In the rows, 128 means zero.
Known rows, with every step that occurs:
ribol/bizono/lipoz/lized/fozi: [114  82 145 179 232 111 137 118 135 153 195 125 128 111 144 152 120 139
 116 149 110 129 178 121 139  74 128 131 165 102 131 118 107 131 106 123
 137 168 131 123 115]
bizono/temod/gobep/lipoz: [134 172 118  97  82 139 129 135 141 152  76 121 114 149 113 123 132 121
 141 131 148 143 114 110 112 141 134 122 117 109 132 126 132 129 135 137
 131 106 124 128 135]
ribol/bizono/lipoz: [120  92 134 139 220 111 131 116 137 178 207 134 123 143 109 157 130 140
 125 115 131 129 207 132 116  98 154 132 155 115 134 113 104 143 110 122
 126 151 144 141 119]
loba/bizono/temod/gobep/lipoz/lized: [131 207 126 149  66 145 132 141 125  73  21 118 122 118 121 113 125 139
 143 173 152 128  99 111 136 153 125 103 109 108 128 145 126 111 146 130
 153 114 119 113 125]
nelov/fupam: [130 108  84 109 136 108 136 122 141 165 189 129 129  95 133 140 134 117
 111 103 132 117 132 191 123 146 129 145 145 160 130  79 107 133 117 143
 115 134 124 135 146]
temod/gobep/lipoz/bizono: [146 157 173 128 103 144 122 139 132 150 117 126 124 144 119 141 145 125
 126 127 124 136  81  98 125 137 139 123 122 114 126 133 136 108 136 143
 120 116 159 122 118]
naris/fupam: [142 122  78  89 133 120 126 117 141 155 181 133 136 115 132 134 135 120
 121 117 114 142 128 160 117 162 130 132 134 132 125  98 123 123 129 130
 107 142 110 132 170]
lifenug/bizono/temod/gobep/lipoz/lized: [134 219 155 121  84 124 123 143 135 131  57 118 121 113 120 113 127 125
 143 151 111 133 102  95 124 175 127 117 117 116 130 115 128  97 172 123
 136 120 103 114 114]
lized/ribol/bizono/temod: [106 120  98 142 151 114 141 105 142 156 153 131 112 187 100 156 112 140
 120 115 146 125 204 125  95 111 141 145 133  95 140  90 108 155 114 118
 122 138 102 148 112]
temod/gobep/lipoz/bizono/loba/vove/nefopo: [166 150 189 156  70 166 124 139 129 122  45 109 143 131 103 143 141 123
 135 120 140 121 107 126 127  94 114 120 103 128 120 242 154 109 139 140
 126 102 133 122 106]
nefopo/vove: [105 106  92  84 149 119 128 130 130 152 172 143 132 141 146 131 140 122
 121 120 126 143 145 127 134 142 130 137 133 135 130 122 161 153 126 132
 115 141 157 135 137]
temod/gobep: [136 110 115  96 121 146 133 126 134 152 166 135 120 144  99 126 132 129
 130 120 119 140 128 113 124 146 125 133 148 131 129 100 135 120 128 143
 125 130 132 132 136]
vove/loba: [116  93 105  71 121 130 124 117 125 167 147 139 123 104 141 112 131 108
 118 107 118 125  85 124 122 134 125 149 134 118 128 116 119 127 102 127
 115 123 149 133 149]
gobep/lipoz/lized/naris: [129 166 104 173 140  98 133 133 108 173 133 129 143  95 133 135 138 112
 105 148 112 113  72 138 137 173 119 126 103 149 129 121 114 100 138 118
 123 138 121 119 126]
nefopo/vove/loba/bizono: [ 92  92  87  70 116 136 118 127 122  60 114 144 135 122 155  97 135 123
 130 127 134 130 106 117 144 155 123 137 126 111 129 150 150 158 121 129
 127 118 158 128 153]
fupam/nelov: [ 94 100 114 119 142 126 133 131 124 170 165 139 126 174 149 134 132 107
 119 118 109 118 129 139 133 120 129 137 139 128 127 113 116 120 109 129
 131 138 140 134 128]
temod/gobep/lipoz/lized/ribol/bizono: [127 166 138 161 165 126 135 117 139 141  96 134 121 169  91 130 131 143
 121 154  98 122 131  99 109 150 114 140 103  97 140  93 125  84 159 135
 150 145 106 129 101]
kiga/lifenug/bizono/lipoz: [129  75 156 164 136 100 119 125 131 158 210 134 124 130 138 130 128 136
 132  81 119 127 145 111 125 125 141 118 146 167 125 130 115 137 130 110
 116 130 119 140 116]
temod/gobep/lipoz: [140 147 124  93 107 138 127 134 132 155 112 131 123 150 111 117 144 122
 131 129 116 137  93 116 116 170 128 130 113 124 133 113 132 105 135 142
 131 114 136 128 132]
lized/lipoz/bizono/temod/gobep: [135 102 181 142 104 131 131 135 138 115 120 112 127 169 116 153 126 115
 136 131 174 142 100 103 123 110 124 111 157 117 125 142 137 148 128 150
 132 139 123 121 129]
loba/vove/nefopo: [139 116 117 105  91 130 138 121 123 168 107 129 129 120 119 131 144 121
 115 110 141 126 120 144 126 122 103 128 142 147 124 167 131 139 115 123
 127 117 126 135 130]
ribol/bizono/lipoz/gobep/temod: [135 123 157 125 252 103 127 114 124 159 188 149 131 114 133 129 130 129
 123 119 139 132 162 156 131  61 149 134 133 145 132  74 116 133 110 115
 144 140 156 134 128]
kiga/lifenug/bizono/temod/gobep/lipoz: [137 157 151 136  45 117 121 138 142 141  87 125 123 153 113 109 127 132
 151 103 132 135  96  73 114 168 129 107 109 130 132 130 130 117 155 120
 125 101  96 129 113]
nefopo/vove/loba/bizono/temod: [ 85 115  81  73  93 136 122 127 132  55  78 133 126 118 157 103 124 119
 141 126 166 136 132 113 139 129 132 128 128  93 129 161 149 182 121 125
 125 108 145 128 153]
lipoz/gobep: [134 105 111 110 144 121 127 119 117 168 190 152 130 107 138 108 126 128
 116 131 120 133 144 147 131 106 130 136 133 126 125  73 148 128 112 128
 125 132 149 130 138]
loba/bizono/lifenug: [134  98 116 113 103 142 129 123 107  92 173 136 126 156 143 140 125 179
 130 128 145 119 135 132 139 115 132 106 134 148 126 139 115 129  86 124
 117 117 147 140 122]
bizono/loba/vove: [132  95  81 130  94 142 136 128 124 130  93 114 138 130 113 140 119 137
 123 107 138 117 141 172 123 117 127 142 112 161 131 132 126 133  99 120
 119 135 131 141 108]
bizono/loba/vove/nefopo: [147 105 120 132  97 144 134 124 122 150 107 121 144 118 114 138 129 124
 123 111 140 113 158 163 124 106 109 133 121 156 122 211 140 128 108 123
 122 119 119 136 123]
lipoz/bizono/loba/vove/nefopo: [152 113 169 164  91 149 129 129 121 140 107 115 145 115 119 162 131 127
 118 108 147 113 146 146 132  75 122 125 131 145 115 232 142 130 108 123
 112 121 144 129 107]
lifenug/bizono/temod/gobep/lipoz/lized/ribol: [129 199 143 142  88 126 124 130 138 108  56 118 109 149 119 112 121 128
 136 141 108 129 115  97 108 171 115 135 105 116 132 100 131 110 181 126
 141 118  84 124 109]
bizono/lifenug: [138  93 122 100 130 133 130 120 119 168 200 138 122 142 146 151 128 160
 124 111 129 127 137 125 130  92 127 117 137 149 126 118 127 123  83 127
 105 131 154 144 121]
temod/gobep/lipoz/lized/fozi: [138 137 132 129 119 137 132 136 130 132 101 124 125 119 148 110 134 122
 122 163  99 135  60 102 139 147 101 129 124 109 130 121 135  95 133 143
 143 132 127 109 128]
lipoz/bizono/loba: [137 108 155 160 127 141 123 133 121 154 175 125 140 123 130 167 120 129
 117 114 128 116 151 145 128  94 152 133 128 137 119 163 129 121 101 125
 100 141 162 131 113]
lized/nelov/fupam: [129  90  85 128 144  95 152 137 129 150 184 123 132 114 128 140 126 115
 102 115 102 114 123 195 131 170 120 144 134 187 130  83 105 138  94 148
 115 131  99 131 161]
lifenug/bizono: [125 124 124  89 124 110 121 130 121 155 185 137 128 138 127 125 131 130
 120 111  95 124 128 130 120 190 136 139 145 146 131  89 111 121 133 116
 112 128 122 134 122]
ribol/bizono/lifenug: [130  98 133 112 176 124 134 114 124 176 209 143 130 165 115 166 125 177
 125 118 126 123 175 109 124  89 137 117 139 119 135 111 111 114  88 121
 107 145 144 146 102]
naris/fupam/nelov: [112 111  96 111 147 122 127 125 142 148 167 134 136 157 150 132 135 101
 125 118 101 130 129 163 130 139 127 131 135 124 124 109 118 114 132 133
 120 147 109 130 163]
lipoz/gobep/temod: [142 139 122  87 162 114 129 123 111 159 153 152 133 104 157 107 135 114
 112 118 131 131  75 163 136 116 128 137 119 171 126  65 131 118 110 119
 135 121 156 128 144]
kiga/mopif: [138 124  89  66 116 141 132 119 129 158 151 139 136 130 133 140 128 110
 116 109 131 128  86 145 127 196 122 135 128 150 130 102 108 139 119 120
 123 125 125 133 132]
loba/bizono/temod/gobep: [127 135 101 114  72 155 135 132 131  69 102 124 116 152  98 121 117 145
 145 136 164 138 153 116 129 142 135 111 146 113 128 130 124 151 126 136
 137 113 115 128 136]

Rows:
[128 184 122 154  93 138 135 124 142 126  56 119 107 145 123 123 123 125
 129 149 134 132 114 109 109 125 111 130 102 108 130 109 140 118 156 135
 146 122 106 126 121] | bizono/temod/gobep/lipoz/lized/ribol
[105  61 118 101 180 135 108 120 124  40 151 149 131  84 173  77 128 123
 139 134 143 140 159 134 153  62 132 136 130 105 123 141 175 180 130 132
 141 116 167 124 160] | nefopo/vove/loba/bizono/lipoz/gobep
[117 150 118  96  99 110 125 132 130 152 147 125 119 135 130 131 121 126
 131 110 127 129 152 123 117 162 144 131 146 131 130 101 111 144 130 112
 110 119 110 134 125] | lifenug/bizono/temod
[142 134 166 105 203 101 113 127 115 127 185 143 126 100 162 104 133 115
 126 104 119 133 121 157 135 106 143 140 136 183 125  69 120 132 135 111
 137 119 145 128 136] | lifenug/bizono/lipoz/gobep/temod
[ 95 101 124 128 170 135 118 127 128  55 111 133 130  73 173 105 130 125
 132 147 137 130 128 122 158  95 123 126 134 118 122 172 152 156 135 125
 141 139 164 119 148] | nefopo/vove/loba/bizono/lipoz/lized
[102 153 104  65  71 152 116 137 140  31  19 128 126 138 141  85 134 116
 156 141 160 144 101  89 133 150 126 123 101  79 134 171 162 158 150 142
 142  87 139 120 154] | nefopo/vove/loba/bizono/temod/gobep/lipoz
[118 105 153 195 238  97 153 134 122 165 173 127 131 125 113 157 117 141
 112 155  91 122 186 134 139 111 132 123 139 143 130 120 105 126  98 123
 136 170 118 125 125] | ribol/bizono/lipoz/lized/nelov
[124 155 114  84  50 153 120 132 132  63  20 122 119 134 121  89 126 121
 152 135 155 131  74 103 121 153 130 123 107  86 132 153 122 132 130 136
 141  84 125 120 149] | vove/loba/bizono/temod/gobep/lipoz
[126 103 145 116 171 109 117 128 129 145 208 128 119 128 136 132 131 126
 130 102 111 130 161 135 121 139 149 137 157 152 128 107 109 142 133 118
 116 131 131 137 126] | lifenug/bizono/lipoz
[135  94 154 123 185 109 111 124 123 135 223 142 125 103 141 104 124 128
 130 117 104 135 183 143 129  96 144 137 149 140 125  76 136 143 140 120
 125 128 135 131 130] | lifenug/bizono/lipoz/gobep
[125  66 126 121 158 135 112 115 115  66 153 145 124  77 155  81 118 126
 133 129 139 125 140 145 140  64 134 136 136 110 122 123 134 154 109 127
 140 113 156 125 157] | vove/loba/bizono/lipoz/gobep
[156 149 178 164  77 141 122 136 118 147  56 111 147 119 133 154 142 119
 121 114 144 109 111 148 125  92 123 124  95 139 120 245 139 116 116 122
 118 105 149 127 104] | gobep/lipoz/bizono/loba/vove/nefopo
[126 128  96 175 154 107 141 126 108 170 184 134 142  85 122 144 127 116
 103 139 113 116 110 141 146 152 118 129 138 155 125 110 116 118 129 118
 116 155 119 123 129] | lipoz/lized/naris
[ 89  83 112 151 170 136 119 113 130  27 108 135 118 110 176 105 124 127
 125 137 133 125 145 124 142  90 112 143 123 118 124 157 154 166 143 128
 146 136 143 129 144] | nefopo/vove/loba/bizono/lipoz/lized/ribol
[131 113 101 116  90 129 126 134 120 110 103 113 142 136 112 128 117 138
 129  98 110 112 146 162 121 162 131 144 118 169 132 121 118 123 126 111
 113 129 107 139  99] | lifenug/bizono/loba/vove
[133 142 159 133  91 153 134 133 142 141 131 119 114 136 107 158 122 130
 135 118 156 146 141  94 127  88 147 116 159 102 121 131 137 148 126 139
 112 126 147 125 123] | lipoz/bizono/temod/gobep
[127 117 136 162 183 121 132 124 128 173 171 127 119  84 149 145 129 126
 119 135 124 130 151 142 137  89 133 124 148 147 121 126 123 128 120 122
 132 155 152 127 128] | bizono/lipoz/lized
[123 168 141 146 141 127 139 131 144 132  74 116 126 134 118 132 119 136
 134 171 123 137 134  85 128 120 117 120 129  63 138 120 121 110 134 134
 146 140 108 111 111] | ribol/bizono/temod/gobep/lipoz/lized/fozi
[126 178 157 138  84 119 124 136 132 169  85 117 120 134 150 157 135 120
 122 123 158 131  99 122 118 105 157 117 115 105 125 145 120 142 114 121
 109 110 158 126 115] | gobep/lipoz/bizono/temod
[ 97 115  92  65  86 161 123 131 141  31  71 130 122 128 127  94 123 122
 156 132 161 147 134  87 141 129 123 125 138  87 129 159 164 172 141 142
 133 106 135 123 157] | nefopo/vove/loba/bizono/temod/gobep
[142  62 194 141 139 118 122 127 114 138 194 124 136 174 159 172 134 149
 120 121 155 124  79 120 133  82 121 106 143 149 123 151 129 127  88 138
 113 144 149 134 112] | lized/lipoz/bizono/lifenug
[141 179 136 125 117 136 130 136 130 159  83 129 127 111 121 117 140 126
 127 156 106 131  79 110 130 162 113 123 109 125 128 119 136  83 149 138
 143 133 134 117 123] | temod/gobep/lipoz/lized
[153 143 152 155  69 164 126 143 132 104  34 103 137 145 103 145 131 136
 135 115 138 124  93 131 125 107 134 128  96 131 128 162 142 111 128 137
 123 117 145 126  93] | temod/gobep/lipoz/bizono/loba/vove
[132 199 155 141  94 112 141 159 121 118  53 111 124 134 116 113 121 124
 133 164  82 130  99 101 132 202 116 117 105 141 130 119 124 102 148 129
 136 119  81 109 129] | lifenug/bizono/temod/gobep/lipoz/lized/nelov
[151 145 176 152 108 155 118 142 131 136 112 118 138 147 113 147 130 127
 135 125 122 124 113 118 121 117 145 130 101 122 124 178 143  99 130 142
 117 121 158 124 111] | temod/gobep/lipoz/bizono/loba
[115 103 135 147 151 135 122 122 119  84 111 129 123  68 157 108 123 130
 128 142 133 117 107 132 147  96 126 126 140 123 120 150 112 131 115 121
 143 135 149 120 145] | vove/loba/bizono/lipoz/lized
[135 207 135 160 103 111 129 143 123 120  96 115 134 106 101 121 125 116
 136 147 112 126  98  98 133 195 121 118 119 129 130 119 118 109 183 121
 125 122  81 112 117] | lifenug/bizono/temod/gobep/lipoz/lized/naris
[136  63 134 120 158  99 125 122 114 140 184 144 143 139 145 103 130 112
 118 142 137 129 101 156 128 122 108 134 131 141 129  88 148 127 116 138
 145 145 123 127 145] | lized/lipoz/gobep
[133 188 139  89  76 125 119 141 138 129  87 119 118 154 112 111 131 123
 148 122 122 140 120 100 110 188 136 126 121 114 135 110 123 120 160 128
 125 100 104 125 121] | lifenug/bizono/temod/gobep/lipoz
[135 154 120 188 129 146 139 121 138  93  17 111 135 164  77 133 117 156
 131 142 112 109 146 132 110 124 108 146  76 117 142 124 132  88 153 130
 152 147  93 133  76] | temod/gobep/lipoz/lized/ribol/bizono/loba/vove
[127 176 130 110 127 127 133 129 146 162  86 125 123 168  82 137 129 137
 143 137 142 138 159  96 106 140 143 122 119  80 142 118 118 121 137 133
 135 122 118 130 115] | ribol/bizono/temod/gobep/lipoz
[126 187 113 169  66 147 134 128 131  50  23 116 110 155 121 111 119 143
 136 163 147 125 115 116 119 147 116 120  97 108 131 131 128 123 156 132
 158 112 101 122 121] | loba/bizono/temod/gobep/lipoz/lized/ribol
[132  81 126 150 165 128 120 121 114  77 186 142 125 105 143 105 122 143
 130 139 144 130 180 158 142  73 143 123 142 132 123 111 135 157 114 126
 144 124 152 129 142] | loba/bizono/lipoz/gobep
[145 121 140 120  93 130 123 130 119 127 116 120 148 122 111 126 128 125
 130 104 115 109 160 151 123 146 111 137 126 163 125 201 130 121 133 113
 118 116 100 134 112] | lifenug/bizono/loba/vove/nefopo
[114 129 133 200 215  98 120 131 130 109 212 120 148 104 147 137 126  94
 127 130  78 120 152 157 151 135 125 124 150 154 119 122 103 115 184 118
 121 165  72 117 148] | lifenug/bizono/lipoz/lized/naris/fupam/nelov
[125 121 128 175 155 128 130 127 118  91 142 126 123  92 146 133 126 146
 125 153 138 121 150 148 146 109 137 112 144 146 121 142 113 133 119 120
 146 145 144 123 129] | loba/bizono/lipoz/lized
[118 152 122 166 156 137 147 112 149 131 114 128 112 155  80 148 107 149
 131 146 132 130 192  93 112 102 119 133 139  87 135  93 126 125 149 131
 144 156  91 132 107] | lipoz/lized/ribol/bizono/temod/gobep
[141 109  60 130 153 106 131 117 128 145 221 130 150 107 113 142 132 109
 116 113 117 135 121 165 126 176 125 132 137 150 125 106 112 132 138 128
  95 144  90 131 174] | lized/naris/fupam
